Every row comes from one small tree of marks. The marks that hang from a mark follow it in brackets, in alphabetical order. Every link used is in the known rows. Which tree was each row made from?
Known rows:
B(T(A(M) Z)): [ -5  -6   3 -23  40   8   8   2   9  -8   2   7   6  19  12  -6   1   3
   2  12  -2 -23 -11  35  43 -11  13   6  17 -14  -4 -16   9]
B(T(A J Z)): [ -5 -12   0  -8  16  17   6  12   3  -5  -3   6  22   3  13  -6 -24   2
   9   9   3 -22 -16  36  61 -12  13   4   7  -5   1 -16  -7]
A(L(W Z) M T): [-11  -3  -4 -41  28   1  -5   7  -1 -13   7  -2  20  32  25 -34  21 -10
   0  17   6  12  -6  -4 -15   9   0   4  16 -35 -16   1  50]
A(L): [  1  -1  -3  -3  -3  -2   7   5   1 -10  -3  -7  -4   8  -5 -12  16   0
   8   1  -3   5  -3  -4  -4   3  -8   5   1  -6  -5  -1  22]
T(A): [  0  -8  13 -14   8   3   1   7   0  -4  -1  16   2  -1   3 -11 -17   5
   2   3   0  -6   6   9  21  -4   2   3  -2   6   0  -5  -6]
B(T(A)): [ -5 -10  -5 -13  14  -5   5  18   4  -3   1  12  12   0  14 -11 -19   2
   3   9   5 -10  -2  29  23  -2   5   6 -11   1  -5  -9 -20]
H(T(J Z)): [  8  -7   6   3  -4  18 -17  -5  -2   1  -8  -9  15   5  -7 -10   3  -5
   4  -4  -3 -13 -21  12  37 -10  15  -2   5  -9   0  -6  12]
L(W(A(M)) Z): [ -8  -5   5 -38  28   0 -11   0  -2  -7  13   7  13  14  19 -14  -9   7
   4  14   9  -6   6   7  -9   9   6  -3  27 -31   1  -1  41]
M(B): [ -1  -1   5  -4 -10   6  -9  19   0  -5   3 -10  11  -4   7  -5   1  -3
  -4   5   3   3 -10   5 -13  -5  -5  -3   7   7  -5   6  -3]
A(M(B) T(Z)): [ -6  -5  19 -26  28  13  -3  15   4 -13   5  -5  17  20  10 -13  20  -9
 -10  15   0  -4 -27   6   2 -20   6   4  30  -2 -11  -3  36]
W(A(L T(Z))): [  1 -13  12 -28  26  -4  15  19  -4 -15  -3  10  17  19 -14 -32  14  10
   2  19  -1  -2  -7  -6  -2 -18  -3  14  21  -8   1 -14  61]
H(T(A J)): [  9 -14  12 -12  -1  11 -23   0  -5  -4  -7   3  17  -4   5 -26 -15  -8
   5   0   0 -13 -14  22  41  -9  15   4 -13   0  -6  -7  -1]
W(L(Z)): [  2   0 -12  -2   3  -1  -6  12   0  -7   6 -12  -3   4  17 -10   4  -1
   9   4   6   0  -9 -15  -6  13  -4  -3  15  -5   3   7   3]
Y(T(A)): [  2 -14   6 -28  -8  -6  -8   0   3   0   0   9  -1   7  12 -30  -9  -1
   8  -2   5   0  -2  15   5  -4   5  12 -12   7  -1  -6 -13]
A(L(Z) M(H) T): [ -8   9   2 -28  24  -3   5   9  -2 -11   3   3   8  25  21 -18  31  -6
   7  23   8  11 -21 -19 -13   6  14   8  20 -19 -24   0  48]
A(L(Z) M T): [ -2   1   2 -34  40  -4   2   3  -3 -17   4  -8  11  25  15 -18  25 -16
   1   9   1   6 -11  -9 -12   4   3   8  23 -23 -18  -1  46]
T(A(L)): [  1  -8   9 -14  12  -2   7  10   0 -16  -3   8   4   6   3 -24   0   3
  10   7  -1  -2   4   5  17   0  -4   8  -1   0  -5  -3  18]
L(W(A) Z): [ -9  -6  -3 -23  10  -2 -13  13  -3  -2   8   9  18   4  16 -13 -22  10
   4  10  12  -1   9  -4 -14  13  -2  -6  18 -20   8   1  20]
B(T(J Z)): [ -5  -4 -13   6   9  17   4   3   4   1  -4  -7  16   7   5  10  -6  -5
   6   7   1 -14 -20  24  40  -8   9   1   8 -10   0 -11  -4]
J(M(B H) T(Z)): [ -2   0  13  17 -20  19   8  49   8 -15   2  10  13  15  12 -16   8  -3
  10  27   8  14 -30  -7   5 -13  13   8  20   5 -10  11   8]
J(M(B H)): [ -6  -3  12  14 -12  15   2  32   5  -9   1  19   4   4  16  -7  -1  -4
   9  25   6  15 -16  -2 -17  -7  12   4   4  11 -12  12  13]
A(L(W)): [ -6  -5  -8 -13  -6   3   5  10   2  -7   0   5   9  15   5 -23   9   5
   7   9   3   6   2   2  -9  11 -12   1  -7 -17  -2   1  29]
A(T): [ -2  -5   5 -10  13  -4   5   9  -3   1   0   9  11   8   6 -18   3  -9
  -6   8   1   6  -6  -3  -5  -8   1   9  -2   2  -5  -4  11]
J(T(A Z)): [  4  -4  13 -15   3   5   6  24   2 -12  -1   9  15  10   1 -24  -1   5
   6   8   2  -8  -7   8  41 -11   6   5  16   0   1  -4 -11]
Y(M(B Z) T(A)): [ -8 -13   9 -34 -15   1 -30  27   7 -11   1   8   1  16  22 -36 -19  -5
  13  16  15  -2  -9  -3   3   1   2  11   0  19 -11  -4   9]
L(W Z): [ -9   0 -10 -11  -2   7 -14   5   0   1   8   3  18   7  22  -5 -11   0
   3   2  10   5   4  -3 -10  20   0 -10   8 -22   2   8   0]
H(T): [ 10  -5  -2  -8  -5  -2 -20   2  -1   6  -4  -5   7   3  -4 -17   9  -6
  -6  -5  -2   0  -7   9  -2   0   9   0 -12  -7  -3   1  -2]
Y(M(Z) T): [ -6  -2 -10 -20 -15  -6 -23   3   6   2  -1   6 -11  22   8 -18  -2  -8
  15   7  12   0  -2 -18  -4   9   6  10  -7   6  -7  -7  16]
J(M(Z) T(A)): [  1 -13  14   1   5   1  -3  28   6 -20   3   9  14   7  18 -32 -20 -10
   8  21  10   0   4  -6  24  -7   5  14  -6  10 -12   0   2]
L(W(A(M))): [ -8  -8   6 -35  23   1   0   0   2  -7  10  12   9  14   9 -17  -4  10
  -1  18   3  -8   6  13  -6  -2   3   3  10 -19  -1  -4  46]
A(L(Z) M): [ -2   8  -2 -18  27  -2  -4  -6   1 -16   5 -18  -1  15  11  -6  25  -8
   7   4   0   1  -5  -7  -4  13   3   1  22 -26 -12   4  35]
B(T(A(L(Z)) J)): [ -6  -6 -10 -13  22   4  -3  18  -3 -14  -1  -9  23   3  26 -18 -19  -8
  18  10   6  -6 -14  22  35   9   6   7   5 -19 -10  -8   4]
J(M T): [  3  -2  -1   8   0   2   4  14   3 -15   1   3   5   8   7 -23  -2 -13
   8  10  -2  13  -2  -8   1  -8   8  15  -5  -3  -5   7   2]

Write each row's tree:
[-10 -10  10 -24  15  -3  -9  13   5  -6  12   6  13  15   8 -14  -9  11
  -2  26  14 -15  10   3  -2   3   0   0   9 -13  -4  -9  55]
L(W(A(M(Z))))
[ -7 -19  10 -32  12   8   7  21   0  -1   4  28  29  21   1 -28  -8  16
  -5  20   5  -3  -4   4   1 -15  -1   5  12 -11  10 -12  47]
L(W(A(T(Z))))
[ -5   0  11  20 -26   5  -6  59   8 -15   6   4  19   6  23 -20  -3  -9
   7  37  20  15 -21 -21  -9   0   6   7  -1  15 -22  11  10]
J(M(B H Z) T)
[ -9   4  13  14 -22   2 -13  44   4   1   4   2  14  -2  13   5   0   3
   2  27  22   1 -19 -12  -7   5   0  -8   4  20 -15   4   7]
M(B H Z)
[  4  -6  -4 -13   8 -11  -6  19  -4 -10  10  -5  -2   0   9 -20  -5  10
   9  12   8  -4  -2 -10  -8   9  -1   2  20  -5   7   2  22]
W(A L(Z))
[-13  -2  11 -15   1  -3  -8  22   5  -2  10  21  11  19  13  -7  -3  19
   4  40  21 -10   0  -2   0   6   7  -3   7  -9 -12  -7  57]
L(W(A(M(H Z))))
[ -4  -9  -1  -7  17   6  10  20   5  -4  -1   8  15   9   8  -6 -11   7
   3   9   2 -16  -6  31  40  -7   6   2   7  -3   3 -14 -13]
B(T(A Z))
[  0  -8  12  18 -22  11 -26  48   5  -4  -2   3  21   3  14 -19   1  -9
   2  28  15   7 -23  -7 -17  -3  14   0 -10  14 -21   9  19]
J(M(B H(T) Z))
[-10  -2  15  22 -11  11  -5  45   9 -10   3  11  10   3  21  -4  -9  -3
   5  32  17   9 -14 -13 -12  -1   8   0   3  19 -17   7  20]
J(M(B H Z))
[  2 -12  -1 -30  22 -14  -5  27  -6  -7   8   3  11   6  14 -37  -1   2
   3  18   9   2  -8 -15 -14   0   1  10  20   0   2  -3  35]
W(A(T) L(Z))
[  8 -11  15 -32  18  -2 -18  -1   1  -6   0  -1   6  11   5 -25   8  -5
  -2   3  -5 -14  -5  26  24  -4  17   6  -5  -8 -11  -4  12]
H(T(A(M)))
[ -6  -4  10 -19  32   6   0 -11  -3 -10   1  -3  11  13  11 -12   1 -15
  -1  11  -3  -5 -19   2  18 -18  12  13   7  -5 -15  -9  37]
A(M T(J))
[  1 -16  14  18 -11  19 -38  27   2 -14  -2 -16  30  -1  12 -22 -16 -25
   4  16   6  -1 -22   6   9 -11   9   2  -8  10 -16   4  25]
H(T(J(M(B Z))))
[  0  -4   2  13  -4   0  -6  26   5 -16   3   0  12   8  10 -19  -6 -14
   6  16   8   6   0 -17   5  -1   2  11  -6   4 -12   4   8]
J(M(Z) T)
[ -8   6  15  -5  -3   1  -5  39   8 -15   7  -9  10  14  13  -4  27  -1
   5  33  15  -1 -22 -12  -8   5  -1   0  12   6 -28   2  49]
A(L M(B H Z))
[-12 -16  14 -39  31  -7  -8  21   1  -7  10  13  24  23  13 -27  -7   5
  -7  33  14  -7   4  -5  -6  -6   1   7   7  -9 -10 -15  64]
L(W(A(M(Z) T)))
[  0  -6  20 -27  33  10  15   1   7 -23  -1   4  -3  23  -5 -17  21   7
  11  10  -7 -16  -6  13  32 -11   3   6  27 -10  -6 -10  44]
T(A(L M) Z)
[  0  -8   2  -4 -13  16 -13 -11   3  -1  -5 -12   5  13   2 -12   0  -6
  13  -5   1  -4 -22  10  25 -11   8   8   8  -8   2  -9   7]
Y(T(J Z))
[ -6  -3 -12 -21 -18   6 -16 -18   0   0  -6   2 -17  18  10 -19 -10 -12
  20  -1   0   1 -13  -6  16  -1  14  17  -5  -3  -5  -6  13]
Y(M T(J))
[  1  -8  28 -27  15  13  -2  33   6 -24   7  -7  17  15  13 -24  13  -2
   0  15   2 -12 -21  14  32 -19   4   6  31  -3 -11   1   7]
J(T(A(M(B)) Z))
[  3 -14   9  20  -1  13 -31   5   1  -8  -5  -6  15   3  10 -19 -14 -21
   9  10   4  -4 -11   1  22  -7  15   4 -15   1 -13  -4  24]
H(T(J(M(Z))))
[ -4 -11   0  -5  17  14  11  18   4 -16  -6  -1  22  11   7 -17  -9   2
  14  14  -1 -16 -19  34  53 -10   4   9   7 -12  -6 -17  15]
B(T(A(L) J Z))
[ -5 -15   5  -2 -13  19 -18   7   5 -15  -1  -3   7   6  21 -26 -12 -23
  14   8   3  12 -22  14  -7 -17   7  17  -5   6 -11   5  12]
Y(T(J(M(B))))
[  1   5  -1  12 -16   4  11  25   4  -9   2  13   2  12  13 -19   2  -5
  14  23   6  17 -13 -11   2  -3  16  14  -5  -1 -13  10   4]
J(M(H) T)
[ -6   6 -12 -25 -30  -1  -6   4   3   8  -3  25 -21  26  11 -18   6   4
  19   8   7  11 -18 -14  -4   7  19  15  -5   0  -7  -2  11]
Y(M(H) T)
[  2  -9   8 -16  21 -15  -7  16   6 -17  12  -9  -6   9   3 -17   6   8
   3  27  10 -18  -1  -8   3  -2  -1   7  14   7  -7  -8  55]
W(A(M(Z)) L)
[ -5  -7  -2 -28  35  -3   4   6   5  -8   5   7   6  10  17 -12  -5  -6
   2  14   0 -16  -2  35  28  -5  11  10  -1  -5 -13  -9   3]
B(T(A(M)))
[ -2 -10  -3 -12  16   2  16  23   6 -13  -4   6  15  15   2 -14   2   7
  10  14   0 -11  -7  25  33  -4  -1   8   5 -10  -2 -14  10]
B(T(A(L) Z))
[ -9 -15   7  -8  10  22  -3  34   4 -10   0  -3  28  -2  18  -6 -22  -3
   6  17   5 -18 -26  38  48 -19   6   2  13   4  -4 -10  -7]
M(B(T(A J Z)))
[-13   9   6  -1 -23   5 -12  41   6  -4   3  15  -4  11  16   4  -6   4
  10  30  18   2 -18 -24  -3   9  11  -2   8  18 -14   4  24]
Y(M(B H Z))
[ -7 -11  16  10   3  20   8  13   1 -11  -6  30   4   2  19  -9 -25   0
  20  24   4   2  -8   7  39 -16  22  12  -5   8  -9  -3  18]
T(A J(M(H)))
[ -9 -19   1  13  23  12  -4  22   5 -16  -2   7  19   3  26 -13 -43 -13
  15  24  10 -13  -1  22  46 -10  10  12 -14   8 -14 -13   8]
B(T(A J(M(Z))))
[ -4 -11  12 -31   7  -5 -20   1   9 -10   6  -1   0  18  16 -26  -2  -5
   7  11  12 -11  -1  13  13   1   6  11   2   4 -16 -12  13]
Y(T(A(M(Z))))
[ -2  -8  10  -4  12  18   5  -1  -3  -4  -5   3  17  11   3  -7  -6  -5
   1   9   0  -5 -19  -2  31 -20   8   4  15   0  -1 -11  24]
A(T(J Z))
[ -4  -5  23 -23  23  -8 -13  36   4 -25   9 -17  11  10  -1 -23  14   3
   0  29  10  -9  -7   0 -13  -5 -10   6  21  -1 -18  -6  67]
W(A(L M(B Z)))
[ -3 -10  20   2  16  22   4  -3   1 -11  -5   7  12   2   4  -1 -21   5
  10   6  -1 -17  -6  18  57 -17  10   1  18   3   6 -11   9]
T(A J Z)
[ -3  -6   9  -9  16  11  -8   4  -5 -18  -2  -6  16   1  18 -22 -12  -4
  19   5   3  -3  -4   6  33   5   3   4  15 -12  -7  -3  18]
T(A(L(Z)) J)
[ -5  -9  15  16  -1  11 -10  30   7 -15   4  -2  14   1  16  -5 -14 -11
   0  19  10   4  -5  -8 -11  -8  -4   1   4  13 -11   7  18]
J(M(B Z))
[  6 -21  19   3  13  30 -10   2   1 -14 -10  11  14   8   4 -26 -19  -8
  13   4  -6 -11 -12  24  51 -25  24   9   3  -6   0  -7  18]
H(T(A J(M) Z))
[  5   0   2   7 -24   9 -20  11  -4   8  -6  -1   8   1   5 -10   2  -3
   7   9   5  -2 -25   8  21   1  22  -1 -14  -2 -12   0   6]
M(H(T(J)))
[ -6  -1  -8 -20  24  -2   1  26   6 -20   6 -21  10  14  13 -16  27 -12
   1  19   1   0 -23  25 -13   1  -7  10   5 -14 -24   2  25]
A(L M(B(T)))
